What can hang from each mark:
bebuko: rarad
gidif: zatub
malu: dofu gidif
pigot: dofu gidif zefi
dofu: malu pigot
zatub: gidif
zodez: pigot zatub
rarad: bebuko
voru: rarad
petu: gidif
zefi: pigot rarad

Each row was made from one small tree. Brackets hold a mark, then the marks that hang from it, in alphabetical order. Every link used is in the known rows. Write each row's tree.
Known rows:
{zodez {pigot zefi} {zatub gidif}}: [ 35 -34  27 -33 -19 -28 -22 -15  11 -15 -16 -29  11 -22 -21 -49   3 -29
  19 -10  19  40   4  30 -13  23  -1  25 -44 -43 -45 -33  50  -1  18 -18
   5  46  -5  -8  -1  12  10   1  -8  16 -11  -5  -7 -19]
{malu {dofu {pigot zefi}} gidif}: [ 36 -39 -24   3  46 -55 -47 -46   2 -72  22  11 -29 -49  -6   1   5  -6
  -2  12 -22   2 -24 -34  -7 -40  38  -5 -52 -53   3 -39  16 -22  47   9
 -42 -28 -13  -2   4 -10  26 -17   9  28  65  38  40 -63]
{zefi {pigot {gidif zatub}}}: [-19 -14   3 -36 -14 -20   2   6  -7  12   3  -6  -4 -15 -22  11  51  -4
  37  -9  32  12   3  -4   7 -25 -33 -26   2 -15  22  15 -34   7  -3  26
 -13 -42 -12 -20 -12  -6  18   1 -40 -31   8  10  -3 -11]
{malu {dofu {pigot zefi}} {gidif zatub}}: [ 41 -40 -31  22  38 -64 -41 -30   3 -52  22  27 -37 -49 -13   2  17   1
   2  13 -17  11 -10 -32  -2 -53  23 -19 -55 -60  17 -34  19 -16  60  29
 -59 -34 -18   0  -4  -8  24 -24   4  14  72  56  54 -69]
{dofu {pigot {gidif zatub} zefi}}: [ 15 -33 -16   6   6 -24 -34 -26  18  -6  -2 -27 -36 -13  10   9  37   1
  16 -23  44  24   3 -31  12 -36 -15 -22 -35 -26  42 -27  -6 -23 -26  28
 -38 -55 -18  -2 -27   1  18  29  13   8  -5  63  51 -66]
{zodez {pigot dofu {zefi rarad}}}: [ 20  -9  15 -24 -15 -46 -17 -45  15 -16 -23 -22  29  -5 -17 -18  -2 -27
  23  -8  39  21  -3  14 -19  11   1 -12 -26  -4 -17 -11   0 -10 -31   2
   3  26  -9 -10   7 -44  21  10  14 -25  11  30  17 -33]
{malu {dofu {pigot {zefi {rarad bebuko}}}}}: [ 16 -26 -19  -3  34 -45 -44 -52  13 -41  -3  -3 -11 -22  14   5   5   8
  13  -1  10  17 -32  -8  -9 -23   6 -22 -27 -26  25 -48  12 -19   0   5
 -29  -4  -1  19  11 -22  25 -17  19  12  34  30  30 -41]
{malu {dofu {pigot {zefi rarad}}}}: [  9 -17 -22 -10  34 -43 -46 -45  12 -53   8   7 -11 -35   7  14   2  -3
  11  -1   5   7 -23  -2  -8 -16   6 -14 -33 -29   9 -42  12 -20   1   0
 -24 -13 -10  14  14 -19  27 -21  18  12  37  27  34 -46]
{zefi {pigot {dofu malu} gidif} rarad}: [-31 -17 -24 -42 -23 -40 -10 -11  27 -20 -13 -25  23  -6 -19  17  51 -34
  46  -3  48   3 -28  -5 -12  -6 -48 -45  17 -10  12   4 -53   6 -32  18
   0 -50  11   5  -9 -48  40 -20 -13 -51  17  -1  23  -9]
{petu gidif}: [ -8  15   3 -12 -14 -13  21  10  11   0  -6  23  -5 -27  26  10  18  -3
  17 -16  15  -9  -6   1   4   9 -12   9 -21  -3   0  34  20  -3  22 -20
   7  -8 -13   7 -12 -12 -13  -2   3 -21   3  26  -5   3]
{pigot zefi}: [ 15   1   1 -14 -12  -4 -13 -14  -7 -10  -2 -19 -13  -7  10  -9 -10   1
  10 -23  21  18 -10  -8 -13   8  14  -2 -19 -15  11  -3  12 -25 -11 -25
  -3  -1 -10 -11  -4  -1  14  19  12   5   4  26  15 -39]
{malu dofu}: [ 11  -4 -11 -17  17 -30   6 -14  -6 -25  -2  12   5 -15 -17  -1  -7  -4
 -10  16 -18  -5 -11   2  -4  -5   9  -8  -1 -10   8 -19  14   3  35  -1
 -14   1   3  -1  30  -4  -1 -26  -8   3  42   3  -3 -15]
{dofu malu}: [ -2  -9 -21  13 -15 -15  -6  11  11  -9  -7   2  -5   1 -15  13  -4  -6
   8  -7  -3  -7 -32 -19 -13   4  -9   7  22 -10   9 -28 -21  13   6  -7
 -14 -21  23  19 -11  -2 -11  -8   8 -14   5  -4  31 -18]
{zefi rarad}: [ -8   2 -10  -3  14  -9 -31  -9  17 -15  -5  15  13  11  11  13   5   0
  20   8  -6   4   2  26   0   0 -15 -12  -6   3  -5  -1   7   3 -27   9
  21  17  -7  11  19 -23  22 -27  10 -13   1 -14  19   3]
{rarad bebuko}: [ 11 -16   6   8   5  -5   5 -13   6  19 -14 -18   2  22  16 -17   5  20
   5  -3   7  22 -19 -12  -6 -10  -7 -12   8   8  33  -9  -3   0  -3   5
 -17  20  18  10   1  -5  -1   7   2   5  -5  10 -10  14]
{zodez {pigot {dofu malu} gidif zefi}}: [ 26 -28   7 -38 -33 -54   4 -42  23 -10 -40 -53  19   3 -40 -25  10 -40
  14 -11  50  14 -17 -29 -14  10 -10 -10  -7  -9  21 -28 -21   2 -21  -2
 -26 -14   8 -17  -4 -29   1  29   7 -26   8  49  29 -63]
{malu dofu {gidif zatub}}: [ 35 -33 -24  14  31 -56  -8 -10  -4 -36  11  35 -12 -28 -32  -8  12  -4
  -5  34 -44   0   3 -15   1 -41  11 -20 -30 -38  17 -11  23  10  82  32
 -40 -10 -13 -10  20  -5   9 -46 -18   1  79  29  25 -36]
{zefi pigot rarad}: [-34   1   2 -31   6 -16 -36  -3  -2 -23  13  20  18 -14  -1  22  25  -2
  49  -5  15   9 -15  31  -7  -5 -22 -12  -4  -9 -19   9 -23  -1 -30  12
  21  -1  -9   9   1 -30  40 -32 -19 -34   6 -32  -2  14]
{gidif zatub}: [  2  -7  -7  26 -12 -10   4  13   5  25  -1  15 -13   1 -12   4  14  11
   9  -2   4  12  18   3   7 -21 -19 -18  -4  -8  13   4   1   8  14  29
 -19 -11 -13   1  -9   7  -1  -3 -10 -17  11  20  24 -12]
{zatub gidif}: [ -3 -20   7  -5  14 -11  -4   1  15  -7  15  -4   6 -10 -10 -18  12  -9
  -3  15 -26  13  14  14 -11   5  -5  -8 -32   3 -33  -1  11   0  21 -10
 -28   1   4   5   6  16  23  -4  -2  20   2  -8  20  13]
{zefi {pigot gidif} rarad}: [-30 -14  -2 -54  13 -21 -28 -15   5 -23  -2  -1  18  -7  -4  18  50 -13
  52  -1  27  12 -10  18   4 -12 -34 -27  -5  -4   9   9 -26   4 -39  17
  21 -15 -11  -9   7 -31  38 -23 -25 -35   0 -21   1  -2]
{malu {dofu pigot} {gidif zatub}}: [ 29 -43 -31  31  44 -61 -35 -23   6 -44  22  36 -33 -42 -21   9  25   0
  -3  24 -29   0  -3 -30   7 -62  16 -16 -43 -53  10 -34  11   2  69  47
 -54 -34 -14   6   3  -6  14 -35  -5  12  71  39  45 -46]
{zodez {pigot dofu zefi} {zatub gidif}}: [ 33 -35  14 -31 -39 -37   2 -18  22  -7 -22 -52  20 -24 -26 -59  12 -44
  13 -14  45  39   7  18 -18  27  -8   0 -35 -45 -45 -21  41  -1  17 -12
  -6  27   2  -7 -11  -3  19  12  -1  10   4  20  -9 -17]
{voru {rarad bebuko}}: [ -2   1  43  19  30  -1  10 -37   1  10 -12   9  -6  20  25   8 -10  11
   8 -20  15  -1 -20 -28   8  -2 -17 -23   4 -10  31   3 -21 -10  -5 -13
 -29  15  36  -9  26   1  -2   5  19 -20 -30  12 -13   6]
{pigot gidif}: [  7 -16  -1 -30   5  -7   8 -15  12   0 -18 -29   6  12  -7  -6  29  -9
   3   6  13   1   9 -14  12  -9 -16 -12   2   7  35   1  -6   8 -11   7
  -3 -21  -4 -21   7   0  -2  10  -9   0  -7  16   5 -16]
{bebuko rarad}: [ 40   5   6   9   8  11 -14  24 -16  -4  -3  -7  -2   9  -2  22   2  21
 -27   1   4  -8  -7  -6  -1 -11   3 -10  24 -16   7   3  12 -18  20   4
   4 -16  -8 -10  13  11  -4  -2  17  11 -51   8  -1   2]
{petu {gidif zatub}}: [ -5  15  -1   8 -23 -20  24  23  14  22  -8  35 -14 -25  16  14  29   9
  20 -16  17   0  11   3   8  -4 -29  -6 -24 -11  13  38  21   2  30   1
 -11 -17 -21   7 -15  -9 -15  -4  -2 -33  13  43  14  -9]
{zodez {pigot dofu gidif zefi} zatub}: [ 39 -35  11 -51 -45 -36  12 -30  22   0 -50 -69  20  -4 -22 -47  21 -46
  16 -21  77  32   2  -6   0  15 -16  -6 -13 -37  10 -22  26   5  -8   2
  14  12  -4 -25 -11 -14   0  22  -6  -4  -1  37 -19 -41]
{zefi {pigot gidif}}: [-21 -11   7 -51  -5 -12  -1  -5  -9  -6   4 -17   5 -14 -13   4  42  -8
  30  -9  31   8  -8  -8   4  -9 -22 -11   2 -10  15  11 -38   2 -13  10
  -2 -35   0 -19 -10  -9  19   5 -35 -22   0  -8 -18  -4]
{malu gidif}: [ 21 -22  -8  11  21 -15 -17  -4  -2 -28  14  11 -10 -12  -7  -7   7  -7
  -1  20 -25  -3   0 -18   0 -19  22   4 -25 -24  -7   3   7   2  35  11
  -9  -6  -3  -7   0  -7  10 -15  -5   8  29   6  13 -11]

Which tree is each row?
[  7 -32 -20   1  17 -29 -52 -35  28 -18  -3 -17 -27  -8  16  14  41   2
  28 -19  41  22   4 -15  10 -37 -21 -31 -38 -23  40 -30  -5 -20 -42  30
 -23 -44 -23   3 -17 -11  31  13  14  -1  -6  52  65 -64]  {dofu {pigot {gidif zatub} {zefi rarad}}}
[-27 -15 -19 -38 -17 -38  -4  -5  21  -1  -5 -17  19  -6 -16  13  64 -23
  49  -2  51  17   4  10   5 -26 -55 -60   1 -10  14  25 -38   2 -30  39
  -5 -40 -13  -8  -7 -42  44 -17 -25 -53  21  15  18  -4]  {zefi {pigot dofu {gidif zatub}} rarad}
[ 25 -24 -36   6 -37 -39  -2 -16  17 -26  -4 -38 -11 -15 -13 -14  -4 -28
   3 -14  29   9 -35 -46 -27  -1  11 -24 -10 -36  10 -14 -12 -21  13 -20
 -33 -43  13   4 -27 -23  21  16  23  -5  42  52  48 -56]  {pigot {dofu {malu gidif}} zefi}
[ -2 -42 -37  28  -2 -35 -27  -6  37  -9  -7 -10 -32  -5 -15  28  40  -6
  14 -10  26  -1 -21 -44  11 -37 -32 -13   4 -25  42 -52 -39  12  -7  39
 -51 -76  11  31 -31   2  -5   9   7  -8  -5  37  70 -49]  {dofu malu {pigot {gidif zatub}}}
[ 25 -20 -23 -23 -41 -32  25 -21  23  19 -24 -67  -5   3  -9 -20  36 -25
   8 -15  63  29  15 -31  -3 -18 -32 -59 -13 -11  56  14  -2 -20 -15  11
 -36 -54 -16 -25 -15 -14  20  34   4 -16  18  85  35 -61]  {pigot dofu {gidif zatub} zefi}
[ 23 -29 -38 -11 -57 -41  21 -14  33  14 -32 -64  -9   5 -24 -11  31 -30
  14 -22  63  23 -10 -49 -11 -15 -35 -55   7 -21  63  -8 -21  -8  -7   4
 -48 -72   2  -9 -23 -16  14  29  12 -24  25  81  61 -77]  {pigot {dofu malu} {gidif zatub} zefi}
[ 32 -24  26 -32  -7 -44 -12 -36   4   5 -29 -20   6   4 -32 -21  18 -13
  26  -6  30  30  14  -4   2  -6 -11  -5 -34  -5  22 -17   1   6 -14  14
 -17   7 -21 -30   7  -8  -3  20 -13 -19  -3  42  23 -62]  {zodez {pigot {gidif zatub} zefi}}
[  9 -48 -41  59   9 -41 -46   0  27 -32  19  25 -46 -26 -14  27  22   1
   9  -2  -3  -6 -30 -47   0 -44  -2   4 -14 -53  10 -51 -28   7  29  45
 -52 -64  11  35 -37  -1   4  -8   9  -4  27  31  76 -48]  {dofu {malu {gidif zatub}} pigot}
[-36   0 -13 -29 -14 -23 -14  -7   9 -15   5  -4  24 -18  -2  17  35 -20
  42  -6  39   7 -15  23 -10  -6 -29 -36   5 -10 -21  21 -34  -7 -29  16
   9 -18   0   8  -8 -47  47 -22 -13 -42  21 -10  -1  17]  {zefi {pigot dofu} rarad}
[-18 -17 -10 -33 -29 -28  24   0   6  19  -5 -33   5 -17 -26  -1  59 -21
  28  -9  55  14   6 -15   4 -25 -42 -44  10 -16  22  27 -44   0  -5  33
 -22 -58  -3 -17 -23 -17  24  13 -35 -38  17  30  -6  -8]  {zefi {pigot dofu {gidif zatub}}}
[  4 -27 -19 -12  24 -21 -57 -45  26 -35  -6 -26 -19  -8  26  13  28  -6
  23 -18  37  18  -6 -13   9 -24 -11 -21 -36 -18  30 -33  -4 -23 -51  12
 -11 -37 -18   4 -13 -17  34  15  23  11 -14  37  50 -55]  {dofu {pigot gidif {zefi rarad}}}
[  2 -38 -37   1   8 -37 -62 -35  39 -46 -12 -23 -24  -7   8  25  25 -11
  31 -23  37   9 -39 -34  -4 -18 -18 -15 -16 -30  41 -61 -24 -10 -43   4
 -26 -59   8  23 -22 -17  24   7  29  -3  -9  33  80 -73]  {dofu malu {pigot gidif {zefi rarad}}}
[ 24 -24  22 -33   1 -50 -30 -40  12 -10 -34 -10  17   9 -26 -11  21 -16
  37  -3  28  34  16  12   1  -8 -16 -17 -39  -1  24 -19   6   7 -31  18
  -6  22 -25 -23  18 -24  11  -1  -4 -27  -3  34  36 -58]  {zodez {pigot {gidif zatub} {zefi rarad}}}
[ 21 -27 -20 -38 -15 -34   2 -54  40  -3 -40 -77  17  22  15 -24  32 -23
  22 -12  62  36 -10 -21  -9  -8 -27 -66 -10   3  59   4  -3 -25 -44  -2
 -14 -21   1 -13   3 -39  42  20  20 -12   9  60  31 -39]  {pigot dofu gidif {zefi {rarad bebuko}}}
[-17 -19 -23   1 -38 -38   8  13   3  -6  14  -5  -6 -30 -34  10  38 -20
  31  -8  30   1 -25 -28 -15 -21 -17 -26  12 -36  -5   7 -50   2  26  25
 -31 -57  11   7 -33 -22  23  -6 -23 -43  44  15  16 -10]  {zefi {pigot {dofu {malu {gidif zatub}}}}}
[ 10 -22 -35  20 -26 -35  14   0  24 -14  -2 -21   1  -9 -23  -5   9 -30
  -4   6  11  -9 -25 -38 -17  -5  -3 -21  12 -24   4  -7 -23   6  26   6
 -32 -39  23  14 -21 -23  11  -2  11 -13  40  29  30 -18]  {pigot {dofu {malu gidif}}}
[ 15 -14  -8 -48   8 -19 -27 -37  19 -26 -22 -35   6  14  12  -6  22 -11
  28  -9  26  26  -2  -1  -1  -4 -14 -32 -27   1  42  -4  13 -16 -41 -13
   7 -10 -18 -21  14 -19  31   4   9  -5  -5  29  37 -54]  {pigot gidif {zefi rarad}}
[  9  -2 -22 -15 -25 -22 -11 -28  22 -15 -10 -37  11  -2  12 -12   0 -22
  15 -16  44  23  -9   1 -22   6  -6 -44 -14  -9   5  11   6 -30 -34 -12
  -1  -9  -9  -1  -5 -38  41   9  29 -13  21  43  29 -34]  {pigot dofu {zefi rarad}}
[ 10 -22 -22  -7 -32 -28  40  -5  31  31 -26 -47   4  11 -20 -10  46 -28
  -4   1  45   9  26 -23  11 -28 -43 -59  10   1  44  21 -16   5  -1  34
 -32 -53  -7 -16  -9 -14   8  19  -7 -21  17  59  23 -22]  {pigot dofu {gidif zatub}}
[ 32 -27  15 -32 -30 -55  11 -38  16   9 -35 -45  16   0 -37 -29  28 -33
  16 -10  53  30  16 -13  -2  -6 -15 -28 -25  -6  24  -4 -10  -1 -15  20
 -26  -6 -15 -28  -3 -25   7  30  -4 -27  12  66  22 -59]  {zodez {pigot dofu {gidif zatub} zefi}}
[-19 -30   0 -35   8 -32 -22 -16  13   6 -13  -6  11  12   3   6  61  11
  60  -3  34  35 -12   9   5 -34 -53 -49  -1  -3  42   6 -28   9 -31  41
  -6  -8  -4  -2   5 -31  39 -21 -30 -39   0  -1   9   2]  {zefi {pigot {gidif zatub}} {rarad bebuko}}
[ 36 -20  22 -30 -32 -23 -17 -14  -1  -8 -29 -22   8 -14 -12 -35  -8 -18
  19 -24  42  33  -6  16  -2  20   6  33 -22 -46 -20 -34  41   4   0 -12
  25  46  -8 -12  -7   1  -7   5  -7   3  -9   5 -21 -30]  {zodez {pigot zefi} zatub}
[  2 -18 -16   8  22 -16 -62 -31  17 -33  10  -5 -24 -16  30  18   9   6
  24 -22  27  17 -17  -5   0 -17   0  -9 -37 -27   1 -33   0 -29 -42   5
  -9 -20 -14  19 -20 -16  33  10  30   8  -7  28  47 -39]  {dofu {pigot {zefi rarad}}}
[  7 -23 -13  13  22 -19 -62 -41  22 -26   3 -12 -20  -8  39   8  11  15
  25 -22  32  27 -27 -10  -5 -23   0 -14 -32 -22  17 -36   0 -30 -44   9
 -15 -12  -5  22 -18 -20  34  16  30  12  -8  29  43 -35]  {dofu {pigot {zefi {rarad bebuko}}}}
[ 40 -31  21 -52 -26 -29  -8 -26  12 -11 -42 -49  11  -6 -18 -38  15 -27
  22 -19  52  33   0   5   6  15  -8  16 -19 -38  10 -34  37   8  -9  -6
  26  29 -10 -30  -1   2  -8  12 -13   4 -16  16 -19 -44]  {zodez {pigot gidif zefi} zatub}
[ 15 -31 -29  38  -8 -35 -16  14  13 -18   2  24 -23  -7 -29   9  10  -3
   9  10 -21  -2 -23 -32  -7 -20  -4  -3  -2 -37  14 -24 -13  18  46  19
 -34 -31   8  16 -13   2  -3 -20  -3 -16  35  14  54 -36]  {dofu {malu {gidif zatub}}}
[  4 -33 -14  14  14 -18 -26 -15  24   1  -2 -14 -30  -7   2  17  47   2
   6  -8  30   6  10 -25  22 -41 -25 -23 -16 -19  32 -25 -17  -3 -15  48
 -34 -54 -13   4 -21   2   7  17   2   5  -9  38  40 -33]  {dofu {pigot {gidif zatub}}}
[ 11 -37 -13  -8  27 -25 -55 -51  28 -23 -11 -38 -17   3  32   4  31   6
  26 -20  44  28 -19 -23   5 -28 -13 -27 -33 -15  44 -36  -7 -23 -49  14
 -17 -29  -9   8 -12 -22  36  19  22  14 -16  41  48 -45]  {dofu {pigot gidif {zefi {rarad bebuko}}}}
[ 23 -30 -20 -14  23 -48 -23 -39  11 -31  -3 -11 -20 -28  -8   6  26  -3
   3  -3  18  11  -9 -21   5 -36  -3 -29 -30 -28  42 -39   4 -13  17  15
 -44 -43 -16  -3   4  -4  13  -3   4  12  35  55  40 -66]  {malu {dofu {pigot {gidif zatub} zefi}}}
[ 21 -26  -5 -40  10 -23 -27 -48  21 -13 -33 -48   5  28  24 -16  20   1
  32 -11  32  37 -13 -12   0  -7 -21 -38 -21   3  61 -12  13 -14 -44  -6
   0   3 -11 -18  15 -25  30   8  13   0  -8  34  31 -43]  {pigot gidif {zefi {rarad bebuko}}}
[ 24 -34  26 -23 -10 -28  -9   1  15  -8 -17 -11  21 -15 -29 -41  13 -31
  13   6   3  28  10  34  -2  20  -9  28 -28 -33 -52 -30  40  22  28   5
   7  47   5   2   3  13   0 -15 -16  12 -15 -27 -21  12]  {zodez pigot {zatub gidif}}
